Each row was made from one walk, in order. Every step used is in the known rows, and no mark comes twice. Write each row's walk.
Known rows
X, J, T: [-21  -6  -7  20   1  12 -15  -8  -2   5  10  19  38  -5   8  47  23  -1
   1 -30  -1  12  27 -15]
T, J, X: [-15 -15 -16  64 -13  10   6  28 -17 -15  35   9  11 -34 -10  10  22  13
  -8 -34 -23   9  11  -8]
D, S, M, U, V, X: [  6  16   4 -16 -23   1   7  28  -3  32 -14 -24 -12  -2  13   8   9  -4
 -11  17 -13 -32 -19   8]
K, X, J, T: [-42  -8 -13   6  -5   6 -22  -1 -28   3   9  21  21 -10  -1  33  23   2
   0 -51 -14   6  18 -21]
M, U, V, X, J, T: [  4  20  -2 -14   7 -14 -15 -20  11  35 -12  13  12   6  35  25  -8  -5
   5 -20  -7  -1  -5  -6]
U, V, X: [  1  -5   4   3 -19  11  10  -1  24  19  -9   3   0 -20   7   8  22   9
 -11  14 -22 -11  12   0]
M, U, V, S: [  3   1   4  31 -33   3  -2   7  15   9  13 -10 -39  14  11  -8   7  20
 -21  -7  -1 -15   4   9]
S, M, X, J: [-23 -21   3  17   2  16 -11   6  -6  27   5 -17   3   1   9  39  22 -16
  -9 -25   3  12  14   9]
S, V, X, J, T: [  4   4  -9 -35   4  26 -13 -11  23  23  -2   0  47  -5  10  31   6  -9
  12 -24 -14  13   4 -16]
K, X, J: [-46 -15 -13  11 -12  17 -15  16 -21   9  10   1  14 -10   5  30  23   8
  -1 -32 -15   7  23 -13]
S, D, U, V: [ -3  18 -28  25 -18  25   5   1  24  37   1  -5   0 -22 -10 -20  41  19
  -8 -12  -2 -26  26   4]
V, S, D: [ -1 -15  -7  37 -36  41  -1  18  27   7  33 -16  -4 -10 -12 -10  35  18
 -22  -6  -6  -3  11 -11]
U, V, S, M, X: [  4 -17  10  24 -32   9   7   2  10  18   1 -22 -43   1 -11  -1  21   2
 -32 -10   1 -13   1  19]
V, S, D, X, J, T: [  0  23 -27   1   0  38 -10   9  15  15  19   8  46  -5   8  26  17  -1
   0 -24  11  -5  -9 -28]
K, X: [-43 -24  -7  20 -21  19 -10  19 -19  -6  17   3 -16 -20 -15   7  39  16
 -11 -31 -27  -3  19  -9]
D, U, V: [ -7   6 -16  23  -9  16  12   0  -1  18  -9   7   1 -15  -7   6  36  17
 -13   3  -9 -25  31   9]
D, S, M, X: [-21  -8   7  10 -13  24   4  20 -28  19   7 -24  -1  -8 -19  24  44  -6
 -27  -8  -7 -20   6  13]
D, U, V, X, J, T: [  9  22 -17 -22  15   5   5 -24  -2  36 -26  22  47 -10  14  32  12  -3
  -1   7 -11 -19  14  -8]
U, V, S: [  0  -9   2  35 -41  16  11   5  22   3   8  -4 -15  -4  -3   2  20  21
 -24   4  -3 -13  17   3]
J, X: [-19 -17  -3  44  -1  15  -5  26  -7 -19  28  15  16 -18  -9  40  40  17
 -21 -19 -10   7  26 -20]
S, M: [-17 -33   0  30 -20  21  -1  32   3  -7  12  -5 -10 -14  -9  21  31  -4
  -7 -11 -11   6  15   1]

Which walk is each row?
[  8  10  -1 -16   1 -18 -15  -4  13  34 -18   4  -1   7  32  27 -14 -20
   9 -21  -4   1 -15  -3] -> S, M, U, V, X, J, T
[  7  31  -4 -29  -7 -11  -5   7  -9  41 -23  -5  25   8  26  36  -7 -19
   1  -5  -1 -22 -20  -5] -> D, S, M, U, V, X, J, T
[  7  42 -28   4 -10  19 -11  18  31  42   8 -17   2  11  35   1  -5   8
   3 -14  19 -15 -17  -6] -> M, U, V, S, D, X, J
[ 12 -10 -12  20 -29  18  19  21   2   9  -7 -10 -16  -3 -13   1  20   7
 -23  17  -2 -30   8  10] -> D, U, V, S, M
[  7  -6   7  -3 -18  -7  -2  18  18  24  -9 -13 -38  -2  19   0   2  -6
  -3   1 -17  -8 -13   8] -> S, M, U, V, X
[  3  25  -2 -24 -13   0   3  23  -1  47 -22 -25  20   8  33  30  -7 -14
   0  17  -4 -21 -14   3] -> D, S, M, U, V, X, J
[  8   3 -10  24 -26  22  18   3   0  12  -1  -1  -4  -4 -12   0  27  22
 -26  19  -6 -33  22   7] -> D, U, V, S
[ 13  34 -29 -17   7  15  -1 -23  22  56 -19  11  46 -18  11   8  19  -1
   3  -7  -6 -20   9 -15] -> S, D, U, V, X, J, T
[  4   2  -1 -11  -7  -7  -8  13  18  38 -15 -15  -7   8  39  22 -15 -15
   7   3  -6   2 -11   2] -> S, M, U, V, X, J
[-24   9 -19   2  16  32  -5  23  -3   9   7   9  44  -9  22  52  20  -2
   8  -3  -1   1  13 -12] -> D, X, J
[ -7  -5   0  27 -24  -9  -9  21  15  14   1 -12 -48   3  14  -1  10   1
  -5 -26   0  -6   4  15] -> S, M, U, V
[  5 -21   1  29 -46  12  11  22  21   0   1 -13 -27  -2  -7   3  15   6
 -20   4   0 -10   6   6] -> U, V, S, M
[ -3  18 -27   7  -7  50  -4  27  19  21  20 -11  39  -5  15  22  18   4
  -1  -1   8  -5  -3 -20] -> V, S, D, X, J
[  4  32 -30   6 -19  31   3  15  37  36   3 -10  26  -6  21  10   9   9
  -1  -3  15 -14  -3 -11] -> U, V, S, D, X, J
[  0  14  -2  -9  -1  -2  -8  -3  18  42  -9  -6   6   7  42  21  -8   1
   2   2 -10  -1   1   2] -> M, U, V, X, J
[-10  15  -2  13 -30  -2   1  31  -6  22  -3 -21 -22   4   6   6  16   2
 -12 -11   2 -28  -1  13] -> D, S, M, U, V
[  6   1 -12  36 -49  25   5   6  46  20  15 -16 -16 -11  -5 -23  26  23
 -22  -9   1 -13  12  -3] -> U, V, S, D
[ 12  -4  -3  16 -16  15  15  -2 -10  27  -8 -17 -31   3 -20  -2  26   2
 -34   4   0 -33   1  25] -> D, U, V, S, M, X
[  0   9  -3 -35 -19  45   8  19   6  20   1 -26  35 -12 -12  12  27   6
  -7  14 -24 -22   2  -6] -> D, S, V, X
[  8   8  -9  -7  -4  17  18  -4   4  27 -17   6  10 -19   0   6  28   9
 -13  28 -24 -29  15   3] -> D, U, V, X
